Known rows, with every step that occurs:
kobepi bama lolen natap: [-14  42  15   0  13 -19  44  53 -28  13  19  16  -8 -21   6  17 -13   0
  39  11   2 -27 -49   1  -2  14   4 -27  -2  16 -12 -10   9   1  12 -16
   4   4 -20 -24   4   9 -13  18  -3  -6  59  -2  13]
kobepi zupa: [ 17   8  -2  35  -7  11 -12   3  15  10   8  14 -32  23   9  -1  29  -9
   0  23  18   1  42   3  -1  14  -3 -32 -11 -14  -9  44  -6  23  -2 -22
  37   1 -22  -2  -3  14  -7 -34  -2  -3   4  16  -8]
bama vefidob kobepi zupa lolen natap: [  4  -9 -35  30 -31  19 -24   2  15 -18 -19  -8   5  -5 -25  -9   7 -11
 -27 -16  -3   8  25  36   6  21  13  17   4 -34  -4   5  10 -13   7  21
 -20  -8 -29  18   7  13  22  24 -34  24 -41 -26   3]
natap bama: [ 18 -41  17 -29   2  -8  -4 -24  13   1   2   3   7 -10  -3  -4   2  22
 -14   0  -4  -8 -36  -8 -24 -24 -17 -22  -1  18 -11  29 -37  14 -13   5
  38  -7  15  -8   4 -16 -18 -15  46 -21  16  19 -21]
zupa vefidob natap: [  3 -23  90  -9 -33  23  19 -18  39   4  -9   1  16   5 -12   2 -16 -23
  30 -70  52  12   4   4 -23  18  -6  15   2  -3  48   5  -3  19  -5 -36
   5  21  20   5   3 -11  33   5  12  30 -33   6 -25]
bama lolen natap vefidob kobepi: [ 16  -4   5 -14  18 -10   6   7   5 -15 -20  -8   5 -25  -8   7   3  24
  47   2  -4  18  -9 -21 -10  32  -2  28  10  32 -31 -15   7 -42   8  29
 -27 -16  11  27  -8 -23  -5  11  -1   0  -7   7  -9]
vefidob lolen natap kobepi: [ -3 -19 -29 -18  31 -11  -8 -16 -21  13  -2  -8  -9  -6 -10  10  14  15
  11   3 -21   2  57 -33  11  -4  44  32  -5  29   3 -29  15  -9  -6 -21
  16   5  45  18  39 -12  -3 -16  10 -13   0   1   0]
lolen kobepi bama vefidob: [-11  33  -3   3 -17  -2  -2  22 -17 -12   7   5 -12  -7   8  16 -33 -21
   8 -17   1  -9 -44  34   6  13 -16 -26  -4 -12  47   5   7  -5   9  48
 -22   8 -51 -15 -14  23 -18  -7 -20  -1  11 -13  -2]
vefidob kobepi bama: [-10   7   4  -7 -32 -20 -37  15  33  14  32  -3  13  -4   9 -18  -3 -18
  16 -15  -7 -39  -4 -24  15  30  -3 -15 -13   4  -1   4  -5  21   0  22
  29  -4   6 -20  24   9  32   1 -40 -58  24  -8  -5]
vefidob kobepi: [ 11 -25  12  -9 -41 -21 -70 -25  45  -4   6 -17   3 -18   1 -20   0   1
  16 -32  -8  -5  13 -38  25  33  -2   7 -11   0  13   8 -13  -4  -2  35
  15  -6  17  17  30   0  26 -30 -44 -50  -4  -2 -17]
vefidob lolen: [ -4 -25 -29 -12   7 -15 -41 -25 -14   3  30  -9  -2 -18   4   0   6  10
   0 -15  -5  -7   7 -34  -1  27  24  11  -5  23  29   3  -8   1  -4 -37
  22   6  49  15  26   5  28 -10   7   4   2   2 -10]
lolen natap zupa: [ 13 -11  27 -23   6   3  24  -6   6 -14 -29   3  -7  -6 -12   9  27  15
  17  -8   1   7  34 -11  42 -22 -21  -6  -2  14 -63 -23   7  -2 -14 -27
  38  -9  17  10 -32 -40 -34 -62   1 -22  -8  46  -2]
zupa lolen natap bama: [ -5 -19 -11 -12  22   5  29 -24  -8  -3 -23  -9  18  11 -15   9   1   8
 -71  -1 -20   8 -41 -10 -38 -38  -9  -2   6   7 -38 -38 -17   7  -1 -39
   2   1  -4  -8  31 -13 -18   9  42  -1  -4   5  10]
kobepi zupa lolen natap bama: [  9   4 -37  30  27  20  39   2   0  14 -13  12   3  41  -4   4  31  -8
 -59  34 -12  -1  34   6 -32 -32  -5 -16  -7 -18 -51 -10  -1  10  -6 -45
  16  -2 -21 -16  -2   5 -13  12  35  11  -1   4  19]
bama zupa: [  2   0  29   8 -52 -18 -29 -13   2 -33   4   3 -26 -36   4  -8 -15  30
  -7  19  18  16 -40   2  25  15  -1 -16  13 -37  16  43  -9  13   1  16
   5   1  27  23  14   9  -4 -44 -14   5   9  -7 -13]
zupa lolen kobepi bama: [-28  25 -26   2   9  -6  -1  -6 -11   5  13  -7   5  28  17   3 -22 -24
 -73   5 -24   8 -30 -12 -15 -11 -27 -14  -9   2  26 -30 -13   9   1 -12
 -20  11 -33 -29  35  32  -1  18  -5   3  16  -7  35]
kobepi bama zupa lolen natap: [-33  44  -8  10 -14 -14  38  32 -20  -4  27  12   0 -16   0   0 -11  -5
 -41  46  -1 -24 -57  15  -2 -11  -1 -27   1 -32 -14  -4  -4  42  15 -27
   8   9  -7 -41  28  24   3  19   2   1  35 -20  27]
vefidob kobepi zupa lolen: [  7 -15 -27  32 -14   3 -48 -16  44  16   7  -7   4  28   8 -32  24 -19
 -44  11 -16   6  59 -26   7  15   0  15 -20 -18 -10   0  -8   5  -6   1
  17  -6 -11   2  31  24  35   7 -34 -22 -16  -7   9]
natap bama lolen: [ 17 -38  16 -17  27 -15  -9 -10  -7   3 -13  -2  10 -20   5  -3  -6  37
  -2   7 -10   0 -44  -8 -19 -25  -4  -9  16  33  -1  25 -28 -15  -4  22
  -9 -12  23   5   3 -14 -15  17  38   2  31   5 -13]
vefidob kobepi bama lolen natap: [-11   9   7  -5 -10 -22 -17  35  14  10  21   0  12 -15  -1  -9  -7 -10
  45  -2  -9 -30 -20 -25  26  26  14   6  -8  11 -15 -26   9  -5  12  25
   3 -12   3 -11   8   4  22  14 -39 -50  33 -23   9]
lolen kobepi zupa vefidob natap: [ 17  16  29  27  -5  33   7  -8  20  24 -12  11 -18  46  10   5   1 -49
  32 -17  24  21  37   7  -2   6 -13   2 -11 -22  46 -13  21  -9   3   3
 -15  17 -35  12 -48  15   1 -18  -6  12 -23  -5  -8]
bama vefidob natap: [ -1 -22  51   1 -47  -4  -9  -9  26 -33 -25   9  -7 -39 -24   9 -13   1
   5 -46  16  14 -10  25  -1  41  20  11  13 -21  67  26  -1  -5   3  -4
 -21   2  24  27  12  31  24  -6 -19  34 -28 -11 -23]
lolen natap vefidob kobepi: [ 17   0   5 -30   0  -6   7  -1  25 -30 -19  -3  23 -11 -15  10  16   0
  35  -5  -3   5  12 -17 -12  20 -18  21  -3   9 -51 -28   4 -15  -1  13
  24 -16   4  11 -14 -37 -12 -22  12 -40 -40  22 -17]
kobepi bama zupa: [-20  40  14   3 -36 -22  11  31 -11 -12  35  20 -10 -26  11  -9 -17   1
   0  37   9 -33 -56  12  16   4  -5 -35   2 -34   4  37  -5  38   9   0
  27   1  -3 -33   7  24   4   3  -6  -8  42 -17   4]

Rows:
[ 17  21  -4  31  11  -4 -22   7 -10  10 -10  -3 -38   5  21   3  -9  -1
  20  16   4  26   2  -9  17  13  -4  -5   1   7  36   4  12 -39   9  33
 -45   3 -21  28 -28  20 -10  -6 -25  17  23  -2   6] | bama lolen kobepi zupa
[  7 -33   3 -24  27  35  31 -20 -22  21   8 -14  27   9 -20   4  -1  -1
  35 -49  26 -12 -17  11 -34 -21  16  27   5  19 -12 -21   4   5  -4 -45
  15   3  17   2 -15 -54  11  37  56  28 -21   3 -14] | zupa vefidob lolen natap bama
[ 19  25   7  24   1  37   0  -4   2  16  -2   2 -23  49  20   3  -6 -37
  16 -14  32  22  26  19  -1  -4 -21 -10 -16 -24  23   1  13  -7  -4  20
 -14  10 -54  -2 -52  -4 -12 -20  -5  13 -14   2  -3] | lolen kobepi zupa vefidob
[  0  -9 -46 -27  38 -12 -22 -24 -19 -19   5 -14  11  13  15   9   8   2
   4  11 -13   9  22 -21 -32  26 -18  33  -1  30  22   4  -7 -17 -12  21
  -9  -4  26  14 -17  -6  -1  15  33   4 -52  23 -23] | natap vefidob lolen kobepi
[-14 -13  -5 -16  31  20   4  -9 -18  23  14  -6  22  29  19 -12  13  -6
   6 -15  15 -10  54  20  13 -35 -19   4   0  22  -4  11  -4   9 -24 -16
   0   5   9 -18 -55 -30   4  20   6  22 -28  32  10] | natap zupa vefidob lolen kobepi bama
[-10   6  -9  -7  18  23   6  -6 -28  25  34 -15  14  20   7   1 -19 -30
  25 -43  30 -14 -12  15 -25   3   7   9 -10  14  41  -4   6   9   1 -19
  -9  20 -10 -13 -22 -10  22  38  14  27 -16  -4  -5] | zupa vefidob lolen kobepi bama
[ 25 -25 -11   2   2  14  20   7   7  -9 -31   7  13  -5 -28   2  19   2
  23  -3  -5 -11   3  30  -3 -11  15   6   2 -12 -49  -7  11 -17   8  12
  27 -21 -20  11 -37 -26 -16   1  25 -15  -9 -15 -15] | lolen natap bama vefidob kobepi zupa
[-14  15 -11  17 -26 -11 -25 -31 -11 -27 -10 -10 -13 -18  10 -11 -23   8
 -65  25 -12  35 -49   1  19  -5  -9  -3  13 -38  30   0  -9  -1  11  13
 -43  14   0  18  28  20   1  -8 -18  22   0 -19  16] | bama zupa lolen kobepi
[-19  24   2   0 -36  -3  11  39 -11 -18  21  11  -4 -20  -4   8 -21   0
  -1 -14  17 -29 -40  48 -10  21   1 -32   1 -12  21  45 -13  34   4  10
  12   2 -24 -32  11  21   3  20  -9  21  12  -4  -6] | kobepi bama vefidob
[ -8 -23 -35  -3  -1   9 -14  -3 -32 -24 -14  -9  -5 -28 -24  11   0  26
   1 -20  -1  12  29  32   3  13  46  31  13  -2  20   8  16 -20   5   7
 -11  -4  20  34  25  -4   3   5  -9  33 -25 -17 -12] | bama vefidob lolen natap kobepi
[-22   2 -17  -4  21  -7  -1  -9  -6   5  -3  -6   9  35  20 -10  13  -4
 -75  14 -26   7  38  -5  19 -45 -39  -3  -2  19 -24  -6 -10   9 -23 -11
 -21   9   5 -29  -3   6 -16   0 -13  -2  -3  40  32] | natap zupa lolen kobepi bama
[ -3 -19  28 -15  -1  13  -8  10  23  20  13 -12  32  17   9 -32  13   8
  17 -22  24 -13  48  15  22 -33 -18  17   6  19 -31  27  -5  11 -20  16
   2  -4  11 -13 -34 -32  17  29 -23   8 -20  26   4] | natap zupa vefidob kobepi bama lolen
[ 14   6  16 -34   9   2  35  -3   5 -32 -15   3  11  -7 -17  31  14   8
  28   5   9   6  -1  -1 -25  14 -22   1   2  11 -48 -16  -2  -8  -6  -8
  27 -11  -9  -1 -17 -34 -33 -31  30 -16 -31  31 -17] | lolen natap vefidob
[-20   9  53  -4 -18 -20  20  12  37  28  -7  28   4  -6  -6  -9  -3  -3
   6  34  -6  -6  69 -15  12  -3  27  11   9  -7  55   8   5  22   0  -1
   3  12  42  -6  50  48  21  -6 -22 -30  11 -19  14] | vefidob natap kobepi bama zupa
[ 15 -14  33  -4  10   4   3  11   4  11 -25 -10  13 -10  -5  -9   5  13
  42 -25  12  17  13  -7  30 -13   2  25  11  22 -36 -20  15 -33  -3  11
 -30  -9  10  23 -35 -45   0   7 -19  12  -3  14   0] | bama lolen natap zupa vefidob kobepi
[ 10   2  22  -7  21  -5   4  11  -6   6 -28   1 -17 -21  -3  11  -3  32
  32   4  -6  29  24 -17  16  -4  17   7  12  29  -3 -18  11 -35   8  23
 -31  -4   4  18  31  -9 -21 -22 -16   2  27   0   6] | bama lolen natap kobepi
[ 15  -9  15 -17  -5  -4  30  -6 -12 -19 -18   9  -4 -29 -25   8   6  28
  16  17  -6  -3 -55   1  -2 -31   6 -11  12 -18 -47 -14   8   0  10  -1
  24 -13  13   8 -18 -29 -35 -26  39 -26  17  -8 -18] | lolen natap bama zupa
[-15  11 -47  -4  25 -20 -23   1 -38  18  36  -1  -2  -1  19   7  -8 -22
  12   4 -18 -27 -12 -26   8  16  23  -3 -17  22  48 -25   9  -4   5  -9
  -1  10  16  -1   5  21  17  10   3 -14  23 -14   4] | vefidob lolen kobepi bama
[ 22  24  -3  24   3   8 -19  -8   4   4  -8   8 -41  30  24   4   5 -26
   6   6   4  16  26  -4  22   3 -15 -22 -14 -18  28  -1  11 -15  -3  20
  -3   6 -42  11 -34  19 -25 -45 -12 -16   6   8  -2] | lolen kobepi zupa
[-17  36  12  -7  19 -17  42  51 -28  12  12  16  -5  -8   6   7   5   4
  31  22  -1 -28 -16   4  15 -16  -1 -22   3  24 -36  -1   7   1   1 -11
   3  -4  -8 -27 -17  -2 -17  15  -5  -7  45  15  21] | kobepi bama lolen natap zupa
[  0 -30 -14 -10  -6 -11  -1 -30  -7 -16  -7  -4  13 -11   0 -13  -7  31
 -74  35 -15   4 -51   7 -24 -42  -5   0  20 -13 -10  26 -29  16  -1   5
  -1  -5  34  -4  32   2  -4  25  44  11   7 -15   1] | natap bama zupa lolen
[-33  47 -21  -3  -9  -9  50  27 -25 -14  24   9  16   0   3   3  -8   6
 -40  59  -1 -23 -41  25 -25  -9 -23 -15   9 -22 -24   7  -4  32  14 -16
   9   1  -7 -43  11  14   0  41  20   4   8  -2  26] | kobepi bama zupa lolen natap vefidob
[ 14   9  35  35  21  12   3   9  -1  31 -19   1 -18  18  10   3 -15 -26
  44  -7  20  30   7  -2   5  14   9  16   7   2  57 -10  25 -36  12  16
 -64  12 -17  22 -32  17   7  14 -19  38   8 -20   1] | bama lolen kobepi zupa vefidob natap
[ -5  -2  -5  -5   1   4  19 -18   2  -9 -20  -7   4   6 -12  15  -8   3
 -66 -12 -16  23 -33 -12 -17  -7 -10  -3  -3  -2 -19 -35  -8   4  -1 -51
   1   7  -2  -3  50   1 -12  -9  12   7  -9   9  17] | zupa lolen natap
[ 16 -20 -39  16  10   9 -17 -11  31  22  -6  -1  18  30  -8 -24  31 -14
 -37  19 -27  -8  50 -20  -3 -12  -2  11 -12  -8 -48 -23   2   0  -2   0
  19 -11 -13  -8  10   0  15  18  -4 -33  -6 -12  14] | vefidob kobepi zupa lolen natap bama
[  4  -6 -55  21  -5   6 -36  -6 -27 -19   0  -6 -16 -10  -1   7  -1  -7
  -5 -16  -2   9  11  39   0  28  28  16  -2 -17  50  27  17 -23  10  13
 -28   2  -2  31 -18  23  17  14 -12  49 -27 -24 -10] | bama vefidob lolen kobepi zupa
